Each row comes from the steps of one walk. Every step used is in the known rows, and no mark comes twice. Write the walk behind each row, first mark first.
Known rows:
m, f, z: [-36.6 -25.2  -4.4  28.8  34.9  11.4  16.2 -10.6 -20.2 -35.6 -26.8  10.4
  13.3  21.2  -2.3  31.8  -3.5 -21.7  -9.3  11.1  41.5  -1.4  10.3  28.5
  -3.1]
r, v, m: [  9.2  10.1   5.4 -35.7  20.1 -16.5   6.6   3.1  -3.9 -16.4   6.4 -15.9
  -2.9 -38.5  13.7  -6.2   6.2 -19.5   3.1  31.2   1.6   5.0  -0.1 -12.2
 -36.4]
f, z, s, q, v: [-40.0 -13.7   5.6  22.4 -10.4   0.2  13.8  64.0 -46.5  -0.5  11.5  20.9
   1.5  56.0  -6.7  31.9  27.1  30.9 -16.6   1.9  -6.4   2.9  37.6 -17.8
  32.4]
v, m, f, z, s, q: [  2.4   2.4  30.1  34.1   1.3   1.9  -4.7   6.4 -34.2 -28.5  12.2  15.0
  11.6  36.5  -8.1  37.0   6.9 -18.6  -8.6 -45.7  11.4   3.0   4.4  13.6
  -0.6]
g, z, s, q, e: [-25.3  -9.6  38.8  19.0  -8.5  -8.3 -10.7 -16.8 -37.1  17.9 -17.9   4.5
   0.3  44.9 -30.6  10.2  44.8  42.0 -11.9 -10.4   7.8 -24.9  25.1   8.3
   8.7]
g, q, e, r, v: [  3.3  -4.7 -28.2 -26.4   0.5   1.2 -18.8 -27.5  15.5  13.8 -20.1 -13.6
 -24.1 -21.4 -30.7 -44.4 -11.2  20.2  -7.0  16.3  -1.5 -26.9 -11.9   8.3
  -5.6]
m, f, z, s: [-33.5 -30.4   6.4  53.2  15.9  -2.2  21.2  -1.0 -61.9 -40.7  -8.9  18.6
  13.7  46.4  -9.5  30.0  -1.5 -17.7 -12.9 -13.9  28.2   1.4  13.5  40.8
   2.5]
z, s, q, e, r, v, m: [ 76.3  12.6   5.0 -15.2 -33.0 -23.8 -17.7   3.5  -5.0  36.4  34.6  -6.6
 -20.9 -16.0   1.5 -38.1  12.4   9.0  14.2 -23.1 -51.3  -7.4 -12.2 -11.8
   1.0]
q, e, r, v, m, f: [ 59.4   0.1 -15.4  -9.7   0.2 -16.4  -4.6 -48.5  50.4   2.2   5.6 -14.2
 -20.0 -46.3  -2.2 -46.3 -24.2 -17.9  19.8  -3.0 -12.4  -4.4 -50.1   4.7
 -16.2]
s, q, e: [ 13.0   2.9  10.3 -20.3   5.0  10.0  -1.7   1.1   9.7  50.5 -32.7   3.9
   4.4   0.0   0.2  23.7  25.6  38.6  -5.6  20.7   2.3 -14.8  24.2   7.4
  -0.2]
r, v, m, f, z, s, q, e: [ 34.7  -4.5  11.1  13.1  -6.0 -23.1  -7.2 -10.8 -18.2   1.3  32.9  11.7
  -8.1   7.7 -14.6  -2.1 -18.2  -0.3  -3.1 -47.3 -40.1   8.8 -18.8   3.1
 -13.8]
s, q, e, r, v, m: [ 77.8  16.7  -4.8 -37.8 -13.6  -9.3 -19.8  -7.2  34.5  42.7  18.6 -14.1
 -21.4 -42.4   7.7 -36.1   9.9   4.4  15.8   2.2 -39.0 -11.8 -16.6 -23.1
  -7.1]
s, q: [  3.0   6.9  14.2 -21.2  18.9  16.9  -2.7  23.6 -16.6  14.3 -34.1   5.2
   6.7  13.7  14.8  42.9  31.7  21.8 -14.9  30.8  25.9 -13.8  31.1   7.8
   1.0]
e, r, v, m, f, z: [ 23.6 -13.4 -21.8  12.5  14.6  -5.3  -3.4 -18.2   2.1 -47.5  23.5  -9.5
 -10.9 -22.8  -0.3 -27.2 -19.4 -57.8  12.2  -8.1   0.3   1.1 -31.7  -1.2
  -9.8]
e, r, v, q, s: [-28.9 -12.8  -1.2 -11.7 -16.1   2.2   7.0  15.1  18.0  -4.4   0.1  -5.3
  20.3  -9.6  16.9 -23.3 -25.4  14.3  17.8  32.9 -25.1  11.6  17.0   5.7
  17.8]
e, q: [-25.5   0.0  -1.4  -2.7  14.9  16.3  14.0  20.7  -6.9  22.8 -32.6  -1.9
  -7.1 -12.5  13.3  32.9  13.2  -8.6 -10.8  32.5  41.2 -17.3  24.0  26.8
  10.4]
v, m, f, z, s, q, e: [ 14.4  -1.6  25.2  36.2  -9.9  -6.0  -2.5 -16.6 -12.7   8.6  10.4  12.9
   9.9  21.0 -22.1  17.3  -1.5  -0.5   1.5 -55.7 -14.6   1.8  -4.4  10.7
  -3.6]
v, q, e, r: [-13.1   8.7  -9.9 -12.2  -6.3  26.1   1.7 -25.1  40.1  38.2 -10.2  -6.1
  16.7 -15.6  13.3 -11.0 -10.0  15.1   9.5   9.5  -8.3   6.9  11.9   5.8
  16.2]
f, z, s, q, v, m: [-31.6   6.6  19.4  15.4 -17.1  -3.5   4.8  54.3 -24.1  -4.5  30.0   9.4
   4.6  28.4 -10.0  22.0  28.8   9.9  -3.4 -18.7 -15.2   8.4  22.9 -37.3
  17.0]
q, e, r, v: [ 40.4 -13.6 -29.2 -18.0  -0.5 -12.5   5.1 -11.1  10.0  27.2  -4.6 -11.3
 -18.9 -29.9   3.2 -41.1   2.3   5.2  14.1  34.5 -19.6 -11.4  -5.6   5.5
  -3.8]
f, m: [  4.4   0.5 -11.8   1.6  15.4   3.2  14.7  24.2  -6.2   0.0 -21.5   0.7
  11.8 -19.2  10.2   4.9   3.5 -13.8   8.0  16.1  42.9 -18.9  13.4   1.2
 -29.4]
r, v: [  1.2  -8.5 -10.3 -31.0  27.1 -12.8  11.2  13.1 -26.0 -13.2 -14.2  -3.8
  -4.6 -14.2  16.8   3.1   6.1   1.8  -6.7  50.8  12.3  -2.0  14.3   7.1
 -21.8]
m, v, q, e: [-47.3  17.2 -12.3 -29.2   4.5  21.5 -11.0 -20.9  27.0  10.0 -21.4 -13.8
  10.5  -5.3   8.0  12.0 -10.5   3.6  -7.7  18.9   3.9  31.7  -2.2  -5.8
  -3.1]
q, e, r: [ 17.6 -10.7 -13.9   5.5  -2.7   4.4   9.8 -19.5  20.0  35.2 -23.2 -10.2
  -1.4 -19.5  -2.0 -19.3  21.1   5.5  16.3  24.8   3.9 -20.6   5.8  12.1
   8.5]

Which walk is each row?
[ -2.7  21.7  21.1 -11.3   4.7   8.1  -2.3   7.5  57.5  -4.3 -15.8   6.8
  -5.8   3.2   2.0  28.6   2.1  19.7 -12.4   3.7  26.2   2.6 -19.7 -19.7
   7.6]  s, q, v, m, f
[-42.6 -26.3   5.2  36.8   8.3  -4.5  24.1  26.5 -81.9 -21.4   2.6   9.4
  19.7  37.9  -5.5  25.5  24.9 -13.0  -5.3   3.8  11.3   1.0  41.1  19.4
   0.6]  f, z, s
[-18.9   6.8 -11.0 -44.2  10.9   1.8   3.2 -15.9  24.0  26.5  -0.1  -2.8
  10.9 -25.9  19.6  -4.2 -33.7  25.9  -5.5  25.8 -26.3  21.7  11.2  -2.1
 -15.9]  r, v, q, e
[ 61.9  -3.7 -17.0  -0.9  -3.7  -5.7 -19.4 -23.5  31.9   7.3  24.8  -0.8
 -19.6 -22.8  -6.6 -28.3 -19.4 -18.4  10.7 -29.3 -34.2  -8.0 -36.6  -9.1
   1.2]  s, q, e, r, v, m, f, z
[ 32.4   2.9  23.5  -0.1 -27.2 -27.2 -30.4 -25.2  -9.4   8.2  35.0 -15.1
 -26.9   1.4 -27.1 -49.7  29.3   7.7   8.2 -28.4 -34.1 -21.2 -14.1 -22.0
   2.0]  g, z, s, q, e, r, v, m
[-12.7  25.1  21.0 -28.5  -1.7   8.7   2.4  34.1  38.7  14.2  -4.2  -4.2
  -2.0  -7.3   8.2  23.4  29.7  24.2  -5.1  21.1   8.1  -1.6   9.8 -41.2
   6.7]  s, q, v, m
[-34.1 -19.7   6.5  35.9  -2.7   1.0  11.0  37.2 -26.1 -19.9  -2.6  30.6
  -2.0  63.2 -11.5  39.8   0.0  25.9 -23.0 -14.2  11.1   1.0   8.7   2.8
  34.8]  m, f, z, s, q, v
[ 29.9 -11.0 -26.2 -18.8  11.2  -8.7   5.0   8.2 -15.7  -7.9  -1.7 -10.2
 -17.0 -18.5  17.1 -23.4   8.7 -12.0   4.7  44.7   4.8 -14.7  -0.3   6.3
  -2.2]  e, r, v
[ 41.1  -1.1   9.0  45.3 -26.0   0.4 -10.1 -20.2  -1.6  12.5  21.2   8.8
  -2.4  16.7 -21.1  -8.9   2.7 -14.1  13.5 -62.7 -21.3  -8.3 -17.9   9.7
  18.8]  v, m, f, z, s, q, e, r
[-20.0  24.1 -31.2 -21.2  -5.9  19.0 -13.2  -5.4  37.2  13.2  -9.2  -9.0
   9.8 -25.7   7.7 -10.7 -33.5 -12.6   3.9  -7.3  10.1  21.1 -15.9 -20.8
 -21.3]  f, m, v, q, e
[-22.5 -10.6  19.8  48.2   8.6  -6.8  15.8 -10.5 -38.2 -44.8  10.3   5.4
  18.8  21.5 -11.7  21.1  -1.3 -38.3   0.4 -35.2  19.4  11.3   0.0  20.5
 -12.1]  v, m, f, z, s
[-79.6  -6.0  30.6   1.9  -2.9  18.7  22.8  12.4  13.2   2.8 -29.4   0.2
  48.5  10.8   9.8  25.9  -9.8  29.5   8.4  28.9   6.7  16.3  42.5  15.3
   9.6]  v, q, s
[ -2.8   7.0 -20.8 -36.8   8.7  12.8  -6.3   1.6   9.0  -7.7   9.3  -4.5
   1.1 -18.5  32.8 -14.7 -24.2  -3.7  -3.8  27.2  -5.4  11.0   5.5  -2.3
   8.6]  e, r, v, q
[-37.5   9.9  10.7 -13.9   7.3  -2.6  20.2  19.3  37.1  -3.3  -8.4 -13.4
   3.1 -20.6   3.4   5.8  21.7   2.2   5.9  30.5  16.8   7.0   5.5 -32.1
  -4.6]  q, v, m
[-18.9  14.9 -30.5 -21.4 -10.6  26.2 -17.4 -26.6  36.8  11.1  -9.3 -18.0
  -0.1  -9.6  12.2 -16.4  -9.9 -10.5   5.9  12.0  -2.0  24.3 -14.8  -7.7
  18.0]  m, v, q, e, r
[ 36.6 -20.3 -15.6  34.6 -16.9 -27.2   2.6 -30.8 -10.5 -16.5  40.0  -1.5
 -15.1 -11.0 -18.2 -47.4 -23.3 -33.4  19.4 -40.8 -36.9   3.9 -36.8   7.7
  -4.7]  q, e, r, v, m, f, z, s
[ 22.2 -16.4  -3.6  35.5 -25.5   2.2  -4.1  19.6 -39.0  35.0  11.4  10.4
  -0.7  32.7 -13.9  -4.3  28.2  11.7   8.2 -24.5 -30.4 -18.1  23.4   8.4
  30.3]  f, z, s, q, e, r
[-28.3   8.6  10.1   1.2  13.4   0.6  19.2  -8.7  55.7 -22.1 -16.0  -5.1
   0.8 -13.3  -0.6  14.1  -3.4   0.6  -2.2  15.7  35.4   7.5 -24.4 -13.8
  -2.9]  q, v, m, f
[-42.7   9.5   8.1 -21.4   8.8  21.9   8.3 -21.1  29.3  37.4 -22.1  -1.1
  28.6 -10.6  13.6  16.3 -14.8  25.0  -2.5  15.8   1.0  15.2  24.8   6.8
  -4.9]  v, q, e
[-29.9   8.7  -3.7 -45.7  23.6   8.2   2.2   6.8  -3.9  -8.8   0.5   0.2
  13.3 -12.4  32.4  11.5 -26.0   8.8 -14.9  32.6  -0.4  23.0  18.6  -0.5
 -14.0]  r, v, q
[ 54.9  -3.6  -2.7  19.9 -12.3 -11.8 -17.0   6.5 -34.3 -31.6  42.2  10.9
 -17.0  15.2   1.1 -13.4 -12.2 -31.9  -1.2 -43.5 -20.9  -2.6 -22.8   1.7
   8.3]  e, r, v, m, f, z, s, q
[-16.2 -12.5  14.4  24.3   1.9   4.3   5.4  42.3 -79.0  -4.7   2.1  19.6
  13.2  50.5  -0.7  39.6  31.9   7.1 -14.1  -8.8   1.5  -7.7  48.1  11.2
  12.4]  f, z, s, q
[  0.2  17.7  29.6   9.1 -14.3  -4.6   4.9  20.5  15.8 -10.6   2.7  13.2
  -5.5  26.2  -2.5  28.0   5.2  26.2 -13.8 -21.0  12.8   4.7 -15.7  -7.0
  16.1]  z, s, q, v, m, f
[ -1.3   7.6 -32.4  -7.1  10.2   6.0  -5.9  22.0 -12.6 -29.9 -21.9  -9.9
  -6.3 -12.1   8.5  -1.4   4.9 -38.9   2.1  17.8  46.1  -2.0 -11.8  -9.7
 -29.9]  f, m, v
[ 22.7   9.1 -15.1 -14.7   1.8  -1.2 -27.7 -65.0  54.0  -9.0 -12.0 -17.2
 -24.4 -39.5 -34.8 -49.8 -37.4  -2.5  -0.7 -22.5   8.0 -17.6 -54.1   8.6
 -18.7]  g, q, e, r, v, m, f
[-49.9 -13.5  10.4  44.2  -3.9 -12.3  24.3  11.8  -5.1 -42.7  17.2   8.2
   5.5  24.3 -16.6  13.0  -2.6 -14.8  -1.0 -22.9  10.4  16.9 -11.2  -8.2
   8.7]  q, v, m, f, z, s
[-31.9  26.7 -27.0 -23.1   6.7  26.2 -13.6  15.8  12.4 -24.6  -9.0  -6.7
  11.6 -11.6  22.8   8.3 -27.6 -30.0  -4.1   2.3  36.2  22.4  -6.7 -20.6
 -21.2]  f, m, v, q
[ 89.0   9.2   4.0   0.4 -28.1 -21.7 -19.9 -22.5  13.5  15.6  23.7   2.2
 -24.3  -7.1  -4.4 -31.4 -15.7   5.4   5.7 -38.2 -35.3  -7.0 -41.9  11.3
   4.5]  z, s, q, e, r, v, m, f
